Known rows, with every step that occurs:
patan > ruve > dazi > vevi: [ 0.15 -2.07  0.13 -1.62 -1.18  0.68 -0.32 -3.66 -2.30 -1.31 -0.79  1.30
 -2.14 -0.94  1.12  1.39 -0.96  1.07]
dunud > dazi: [ 2.25  0.86 -3.09  0.08  1.26 -2.90 -0.22  1.35 -1.12 -1.70 -2.51  0.62
  0.89  0.90  0.96 -0.58  0.64 -1.22]
giked > ruve > dazi > vevi > sava: [ 0.18 -1.66  4.00  0.60 -3.27  1.17 -2.05 -0.32  0.01  0.89 -1.63 -1.16
 -0.65 -0.25  0.43  0.94  0.50  1.68]
vevi > sava > dunud > dazi: [ 2.47  2.57  0.15 -1.38  1.25 -1.95 -0.86  0.35  2.50 -1.79 -0.79 -0.64
  0.77  2.32  0.21 -0.39  2.21 -1.05]
dazi > vevi > sava > dunud: [ 0.72  1.66  3.44 -1.43  0.81  1.23 -0.94 -2.00  2.17 -0.82  0.88  0.13
  0.51 -0.25  0.25  0.02  1.09  1.86]
sava > vevi: [-1.08 -1.32 -1.52  0.18  2.24  1.90  0.27 -0.68 -1.51  1.27  0.83  0.98
  0.11 -2.05 -0.79 -2.98 -0.50  0.99]
giked > ruve > dazi > vevi: [ 1.02 -3.59  2.36 -1.19 -1.86  0.01 -0.29 -0.85 -2.80 -0.17 -1.89 -0.26
 -1.65 -1.05  0.22 -1.52 -0.54  1.89]
dunud > dazi > ruve > sava: [ 1.69  0.22 -0.07  2.24 -1.38 -1.32  1.91  2.53  1.52 -0.90  1.46  0.27
  0.49  1.23  0.99  0.22 -0.52 -0.78]
vevi > sava > ruve > giked: [-5.16  0.06 -1.08  0.54 -0.95  2.83  0.63 -0.98 -0.64  3.72  0.73 -1.14
 -0.27 -0.39 -0.75  0.64  1.08 -0.25]
sava > ruve: [-3.40  0.38 -2.19  0.72  1.36  1.45 -1.06 -0.13 -1.50  2.50  0.07  1.18
  0.54 -1.44 -0.38 -0.70 -1.30 -0.13]
dunud > dazi > ruve: [ 2.82  0.33 -2.00  0.56 -0.69 -1.52  0.10  1.78  0.39 -2.38 -0.30  0.51
  0.44  0.17  1.17  0.22 -1.06 -0.90]
giked > ruve: [ 0.18 -0.91 -0.68  2.92 -0.55  0.18 -0.02  2.59 -2.44  1.75 -3.73 -0.20
  0.07 -1.38 -1.05 -1.73  0.11 -0.81]
patan > ruve: [-1.14  1.55 -4.16  2.31  0.59  1.30 -0.09 -1.69 -1.75 -0.03 -1.91  2.15
 -0.79 -1.31  0.28  2.83 -0.53 -2.19]
dunud > dazi > vevi > sava > ruve > patan: [-3.90  0.60  2.07 -1.19  0.33  0.22 -2.47  0.16  0.79  0.77  1.56 -2.12
 -0.04 -0.31 -1.28  3.27 -1.51  0.15]
dazi > vevi: [ 0.93 -1.02 -0.05 -0.45  0.58 -0.04 -0.43 -1.60 -2.57 -0.96 -1.15  1.74
  0.91 -2.40  1.30  0.33 -1.23  2.38]
sava > ruve > dazi: [-3.25 -1.75  0.21 -0.47 -0.40  1.24 -0.29 -0.84 -1.43  1.35  0.65  0.08
 -2.64  0.31  0.35 -2.43 -0.40  0.09]

Rows:
[-0.44 -0.77  0.99  4.07 -1.21  0.05  1.87  3.17 -0.80  2.36 -1.32 -0.27
  0.14 -0.02 -0.80 -1.41  0.45 -0.71] => giked > ruve > sava
[-1.44  0.48  0.05 -1.20 -0.59  0.69 -3.34 -0.81  0.63  2.23 -0.08 -0.12
  1.77 -0.27 -0.34  2.46 -0.85  0.65] => dunud > dazi > vevi > sava > ruve
[ 0.65 -1.50 -0.35  0.05  0.22  0.74  1.52  0.88  1.26  0.76  3.11 -0.02
  0.32  0.09 -0.92 -2.06 -0.85  0.23] => dunud > dazi > ruve > sava > vevi
[ 1.86  0.61  1.17 -0.13 -1.17 -0.84 -2.52 -0.26  0.69 -0.67 -1.72 -0.09
  1.83  0.08  1.13  2.82  0.42  1.10] => dunud > dazi > vevi > sava
[-0.82 -1.66  0.42  1.23  0.13  2.33  1.82  0.44  0.88  1.51  3.68  0.43
 -0.02 -1.06 -0.83 -2.34 -1.21  1.00] => dazi > ruve > sava > vevi
[-6.11  1.25  2.09  1.26  0.59  1.84 -1.75  0.76  0.67  1.77  1.91 -1.79
 -0.78 -0.93 -1.15  2.34 -1.40 -0.33] => vevi > sava > ruve > patan
[ 3.01  1.68  0.57 -0.74 -0.70 -0.74 -0.45  1.02  3.24 -2.49  1.03 -0.51
  0.32  1.31  0.58  0.41  0.21 -0.65] => vevi > sava > dunud > dazi > ruve
[-3.07  0.26 -4.22  1.12 -0.26  1.89  2.58 -2.43 -2.51  1.00 -1.02  0.45
 -1.66 -0.82 -0.23  1.87  1.04 -1.96] => patan > ruve > giked
[ 2.79  1.90 -1.46 -2.14  2.52 -2.73  0.40  0.22  0.82 -2.48 -0.88  0.20
  0.40  1.73  0.18 -1.97  1.59 -1.13] => sava > dunud > dazi
[ 2.93  1.11  0.22 -0.92  1.02 -2.73  1.37  1.95  1.55 -0.76 -0.86 -0.97
  0.40  2.63 -1.08 -2.18  1.96 -1.68] => giked > ruve > sava > dunud > dazi
[-1.45 -1.36 -0.03  1.16  1.36  1.78  1.78  0.05 -0.22  2.15  2.41  0.56
  0.21 -0.90 -0.98 -2.90 -0.20  0.89] => ruve > sava > vevi
[ 2.53  1.76 -0.20 -1.29  1.90 -2.77  1.55  0.78  1.83 -1.81  0.41 -0.11
  0.40  2.65  0.06 -1.75  1.80 -1.15] => ruve > sava > dunud > dazi
[ 3.38 -0.02  1.10 -3.29  1.21 -2.36  0.41 -1.28  0.40 -2.19  0.30  0.50
  1.15  0.80  0.38 -0.36  0.35  1.32] => ruve > sava > dunud > dazi > vevi
[-1.52  1.17 -1.76  3.64 -0.33  0.90  1.84 -0.27 -0.21  0.95  0.13  1.56
 -0.52  0.08  0.33  2.30 -0.12 -1.78] => patan > ruve > sava
[-0.13 -0.96  3.58  0.26 -2.42  1.11 -1.89 -1.37  0.31 -0.12 -0.43 -0.28
 -0.56 -0.20  1.56  1.39  0.35  2.17] => ruve > dazi > vevi > sava
[ 3.28  1.11 -0.67 -1.23  0.33 -1.31  0.48  0.84  1.90 -3.00  0.98  0.17
  0.03  0.89  0.57 -0.87 -0.28 -0.72] => sava > dunud > dazi > ruve
[ 3.68 -0.68  1.52 -2.96  0.31 -2.35  0.32 -0.19  0.17 -1.19 -0.87 -0.40
  1.02  0.80 -0.72 -0.67  0.47  0.83] => giked > ruve > sava > dunud > dazi > vevi
[-0.72  0.41  0.54  0.53  0.31 -1.23  0.27  2.18  0.51 -2.78  1.52 -1.50
 -1.23 -0.15  0.04  1.44 -1.71 -1.01] => dunud > dazi > ruve > patan
[-3.02 -0.59 -1.01 -1.99 -1.19  1.19 -0.13 -1.65 -0.53  2.67  0.26 -1.51
  0.41  0.25 -0.79  1.54  0.93  0.23] => dunud > dazi > vevi > sava > ruve > giked
